Each row was made from one walk, in order. Every step used is in the known rows, and no mark comes twice. Write each row's walk.
In the rows, 128 means zero.
Known rows:
V/J/P/C/H/G: [143  87 147  96 110 142 137 123  45 155  92 140  52 119 120 156 174 190
 132 100 138  90 111 150 128 175 165 142 130  74]
M/S/Y/A/X: [154 133 113 130 147 134 194 110  52 159 122  72 104 128 141 175 104 106
 148 136 155  80 112 149 135 174 140 163  67  95]
X/P: [133  96 115 122  99 139 156 134 136 136 109 109 129 103 142 146 127 150
 137 118 126 119 110 125  99 133 143 133  92 126]
C/H/P/X: [153  97 148 112 124 156 128 114 124 148 116 123 136  92 124 156 161 148
 132  96 148  89 114 188 104 164 156 168 103  93]
M/S/Y/A/X/P/H: [136 122 123 142 146 149 197 123  70 180 119  90 151 139 154 183 105 113
 154  82 140  90  83 176  91 139 156 171  20  76]
C/H/P/A: [174  99 150 111 123 122 148 110  88 138  97 121 148  68 107 122 172 150
 130 101 163 124 129 170 115 158 159 103  90  68]
H/P/X/K/M/S/Y: [134 119  85 182  66 143 167 203 120 162 121 125 133 132 153 122 140 153
 106 138 217 102 116 166 172 163 131 116  52  96]
P/X/K/M: [143 116 117 142 109 162 119 156 141 157 133 129 111 122 164 134 141 131
 115 111 161  92 130 139 139 127 129 135  74 128]
J/P: [126 101 128  90  96 138 143 147 120 142 114 119  98 152 131 146 148 150
 127 127 100  98 130 148  94 147 136 175 129 141]
C/H: [153 121 160  98 129 140 137 101  96 125 109 110  94 103 131 157 145 143
 135 135 126 108 130 147 109 146 144 157 127 112]
K/X: [143 106 139 138 106 130 144  96 128 137 130  90 116 112 154 148 133 123
 119 139 146 111  96 153 130 138 122 134  82 138]
J/V: [127 116 141 115 114 136 130 123 138 144 131  94  76 121 136 158 137 121
 136 108 119 105 150 134 105 156 129 103 118 133]
C/H/G: [143  96 154 106 133 134 138  94  77 130 104 115  93  76 113 143 145 150
 143 100 139 105 122 141 114 166 136 138 121  77]
G/H/P/X/K/M: [145 108 109 158  99 160 138 148 121 159 132 154 134  98 161 113 162 156
  94 109 147 104 127 172 132 143 140  97  78  93]
X/P/C: [142  68 112 123 116 142 150 123 127 129  92 112 120 107 143 137 139 148
 146 123 152  95 110 130 119 112 155 100  92 114]
P/X/K/M/S/Y: [129 136  93 172  79 145 160 188 124 154 127 119 118 148 166 145 125 130
 108 137 198  86 124 133 176 140 124 136  55 119]
S/Y/A/X: [167 123 117  95 176 144 157  98  56 171 129  82 105  97 135 166 113 103
 129 135 140  84 122 166 119 197 150 183  83 105]
X/K: [155 131 103 115 105 136 147 133 121 147 119 132  99 115 123 136 133 143
 126 131 151  94 144 136 111 144 135 100 111 122]
V/J/P/H: [120 127 141  88  91 157 157 157 109 152 147 161 100 164 137 168 154 173
 114  78  85 100 118 158  78 124 149 175  81 127]
X/K/M/S/Y/A/P: [137 146  97 167 101 141 196 190  42 165  97  90 100 154 191 114 114 145
 132 167 209 149 122 137 159 171 117 104  58  72]
A/P/C/H: [162  90 147 105 144 163 139  87  85 121  73 112  97 107 156 135 150 153
 151 149 170 102 133 153 110 152 177 124 117  76]
Y/A/X: [171 109 135  98 179 152 151  77  69 156 128  83  96 102 139 164 124 108
 153 106 117  85 121 158 102 164 153 163  84 106]
G/H/P/A/X/K/M: [181 114 115 154 126 146 151 109  73 165 113 156 149  60 144  89 162 142
  93 102 153 110 137 168 128 159 187  51  57  63]
C/H/P/X/K/M: [155 113 141 148 112 163 113 152 107 171 106 135 118  96 154 126 165 158
 113 114 175 116 124 187 132 162 148 133  94  83]
P/A/X: [181 108 123 105 147 143 149  74 112 139 120 118 144  74 122 143 139 106
 138  83 138  71 136 140 105 149 181 124  60 107]
H/P/X: [145  82 108 126 106 152 138 132 155 140 135 126 141  98 122 138 150 147
 132  93 150  81 115 170 106 151 145 144  81 113]
Y/S: [123 125 128 109 129 139 164 129 111 114 127  97  90 134 149 158 141 145
 129 123 142  73 107 128 138 105 117 131 112 127]
A/P/H: [133  99 132 108 122 171 162 114 135 127 122 134 141 128 153 131 136 146
 144 100 130 113 127 157  63 123 157 132  59  94]
K/X/P: [129  94 129 157  90 131 150 109 138 154 114  88 137 105 166 151 125 132
 125 129 140 125  72 148 115 136 131 132  71 132]
P/C: [155  78 125 104 130 139 140 109 118 114 112 113  91 113 132 137 149 138
 141 139 158  80 130 135 138 112 144 104 107 119]
C/H/P: [155 105 152 106 117 137 143 115  96 136 102 118 110  88 120 137 157 166
 130 134 142 127 126 176 103 165 153 135 126  88]
G/H/P/A: [163  97 117 130 114 120 169 109 103 126 129 141 164  69 113 108 171 148
 112  96 137 113 132 154 114 135 153  65  78  76]
J/P/C/H: [148  88 162  86 129 145 124 112  80 144  77 118  76 146 135 151 166 153
 134 139 123  82 129 163 113 136 162 166 152 106]
H/P: [144  89 120 112 102 134 151 132 127 129 121 121 121  93 120 123 151 167
 128 132 148 118 123 163 108 157 138 115 103 106]

Write each row's walk:
[141 128 106 180 114 166 171 168  89 164 111  95 112 162 199 133 124 134
 159 102 190 113 111 142 140 143 119 118  36  79]
Y/A/P/X/K/M/S
[156  64 153 108 147 138 128  85  67 125  86 115  81  81 114 139 161 148
 153 111 168  84 118 146 139 146 149 105 122  62]
P/C/H/G
[142 140 102 168 116 136 168 192  73 177 128  90 111 154 171 152 123 111
 125 121 201  96 114 145 181 140 101 141  45 101]
P/X/K/M/S/Y/A
[108  76 141  99 112 145 144 138 112 152 119 145 119 144 112 139 156 155
 139  49 103  94 111 165  75 133 132 162  90  91]
J/P/H/G
[158  61 115 111 112 140 146 121 119 120 104 122 107  96 120 116 165 163
 137 141 178  98 123 165 135 138 151  81 101  93]
H/P/C
[194 126 102 120 138 145 146  86 106 167 114 140 138  83 114 131 136 113
 130  84 162  65 148 143 102 161 179  96  67  97]
P/A/X/K
[129 127 122  89  76 141 156 160 102 149 133 140  72 146 138 160 149 180
 110 121  96 104 124 132 102 158 148 169 114 143]
V/J/P
[129 135  81 178  76 168 176 186 122 157 111 120 132 149 187 123 118 141
 118 147 213 100 125 137 149 167 137 133  44  96]
A/P/X/K/M/S/Y
[137 129  98 140 113 136 208 150  59 143 107  75 116 144 162 145 111 135
 154 152 180 120 113 140 129 174 122 138  66  79]
M/S/Y/A/P
[150  96 115 121 152 168 152 113 108 156 123  88 133 125 165 155 127 121
 161  86 146  93 117 153  93 160 137 169  65  92]
Y/A/P/X
[140  91 114 131 109 153 147 108 139 136 146 140 150  89 132 141 155 145
 115  95 117  77 118 175 102 142 151 136  87 101]
G/H/P/X
[161 104  88 136  96 155 137 148 150 168 125 149 137 106 117 133 146 150
 124  93 175  78 129 180 101 165 146 114  88 101]
H/P/X/K
[113  71 143 168 106 139 150 102 128 165 115 115 160  95 151 141 133 134
 137  51 145 123  57 167  94 124 125 117  32  80]
K/X/P/H/G
[142  99 120 121 104 133 164 117 110 121 132 138 129  85 127 124 154 166
 111 134 112 113 126 166 105 146 145  97 113  99]
G/H/P
[151 108 123 109 149 152 167 122  79 145 113  86 109 120 157 134 128 138
 156 125 145 130 120 145  97 165 130 136  87  88]
Y/A/P
[143  54 142 128 135 142 139  98  73 140  69 113 106  74 125 138 151 161
 159  90 164  98  98 139 121 147 157 102 111  54]
X/P/C/H/G
[172 118 125 126 115 153 127 129 119 175 104 143 129  97 118 146 155 152
 126  99 165  82 127 195  99 175 157 134 108  80]
C/H/P/X/K
[116 121 122 149  81 125 178 178  98 115 123  95 102 136 166 133 130 143
 111 178 173 126 118 117 177 127 112 136  69 130]
K/M/S/Y
[155 116  85 134 107 176 143 127 150 160 116 140 137 121 149 135 125 140
 140 102 167  73 137 151  82 168 155 135  80 100]
A/P/X/K
[141  95 108 121 118 172 145 113 158 135 125 116 141 117 157 145 129 137
 146  98 148  82 124 145  89 155 155 167  72 114]
A/P/X
[122  94 135 120 115 152 154 132 140 139 123 129 152 117 143 152 132 145
 137  77 111 115 105 147  70  99 141 138  61 112]
X/P/H
[128  71 130 130 139 167 155  82 116 161 114 136 147  83 126 148 126 137
 151  32 118  86  92 163  56 151 175 146  42  73]
A/X/P/H/G
[163 138 126 159 137 150 174 130  50 167 112  85  76 140 173 145 120 123
 150 126 163 105 116 146 150 144 137 111  60  92]
Y/A/X/K/M/S
[189 103 150 111 150 144 144  70  80 156  94 123 148  55 112 134 159 138
 134  92 157  97 128 183  98 184 199 126  79  58]
C/H/P/A/X
[112  99 136 102  91 147 155 150  93 158 140 165  97 138 118 153 158 182
 123  45  99 101 108 152  83 148 143 155  75  92]
V/J/P/H/G
[150 145 102 158  94 147 174 147  87 158 110 116  96 133 163 137 113 130
 111 168 184  90 130 142 158 167 157 128  66 112]
A/X/K/M/S/Y
[183 120 120 132 140 151 135 112  92 160 110 131 125  83 150 111 145 117
 113 104 169  94 145 132 136 151 170  90  53  98]
P/A/X/K/M
[131 135 109 131  67 164 129 193 117 185 137 157  83 159 167 149 158 170
  91 100 129  95 125 142 131 152 146 171  81 139]
V/J/P/X/K/M
[169 143  97 166 104 135 175 142  76 160 106 118 134 111 153 121 130 115
 107 128 206  92 138 132 168 158 162  94  34  91]
P/A/X/K/M/S/Y
[181  85 117 119 137 140 158  83 111 146 115 126 157  64 110 118 153 134
 133  86 161  90 128 173 103 171 189 105  56  82]
H/P/A/X
[150 112 154  86 105 148 137 130  64 148  96 136  53 141 142 167 172 179
 120 132 122  88 123 149 124 144 175 163 135 106]
V/J/P/C/H
[152 143  71 160 113 152 190 160  83 184 113 100 132 154 159 153 105 121
 150 114 206  78 117 156 128 182 131 139  52  73]
M/S/Y/A/P/X/K
[150  95 110 128 109 123 162 133 127 138 103 114 163  87 128 129 139 135
 135  79 147 114 116 118 105 121 144  99  57 106]
X/P/A
[132 119 113 102  83 158 144 156 135 160 149 143  99 150 140 179 151 161
 116  80  99  68 118 145 102 153 151 204  90 145]
V/J/P/X
[138 121  90 152 126 151 192 145  93 156 122  78 143 148 165 162 109 115
 157 114 186  85 105 151 126 169 129 173  47  81]
M/S/Y/A/P/X
[173 135 116 171 105 139 168 127  88 147 106 118 122 120 156 122 138 120
 131 100 180  90 134 124 156 129 162  74  33  91]
P/A/X/K/M/S
[118  98 113 150 128 143 209 141  49 152 112 100 137 137 143 140 119 134
 167  75 183 117  97 159 110 161 120 125  26  34]
M/S/Y/A/P/H/G
[141 152 105 160 111 119 184 197  42 164 115  85  89 147 169 135 122 128
 121 160 196 134 119 134 183 144  95 107  69  94]
X/K/M/S/Y/A
[170 155  89 143 134 136 191 123  45 184 113  91 101 135 135 166 102 108
 143 139 179  70 124 161 132 188 143 133  73  88]
M/S/Y/A/X/K
[168  77 103 114 180 148 159 100  55 183  90  81 117  91 148 159 116 113
 143 128 167  78 100 164 124 172 173 149  73  87]
S/Y/A/X/P/C
[168 134 114 120 163 150 146 139  35 195 115  99  92 100 163 137 120 113
 109 157 172 111 128 163 150 190 142 148  75  98]
S/Y/A/X/K/M
[124 114 112 164 121 160 181 175  77 149 121  70 129 151 200 143 116 121
 141 132 189 119 102 143 160 155 119 171  27  85]
K/M/S/Y/A/P/X
[156 110 107 114 158 146 167 113  65 186 108  80 133  89 148 168 105 114
 134 121 137 101 100 158 103 189 159 178  74 102]
S/Y/A/X/P
[147 122 101 148 128 137 202 123  63 173 104  71 126 123 150 177  98 117
 155 121 152  95  88 151 120 173 151 168  56  94]
M/S/Y/A/X/P
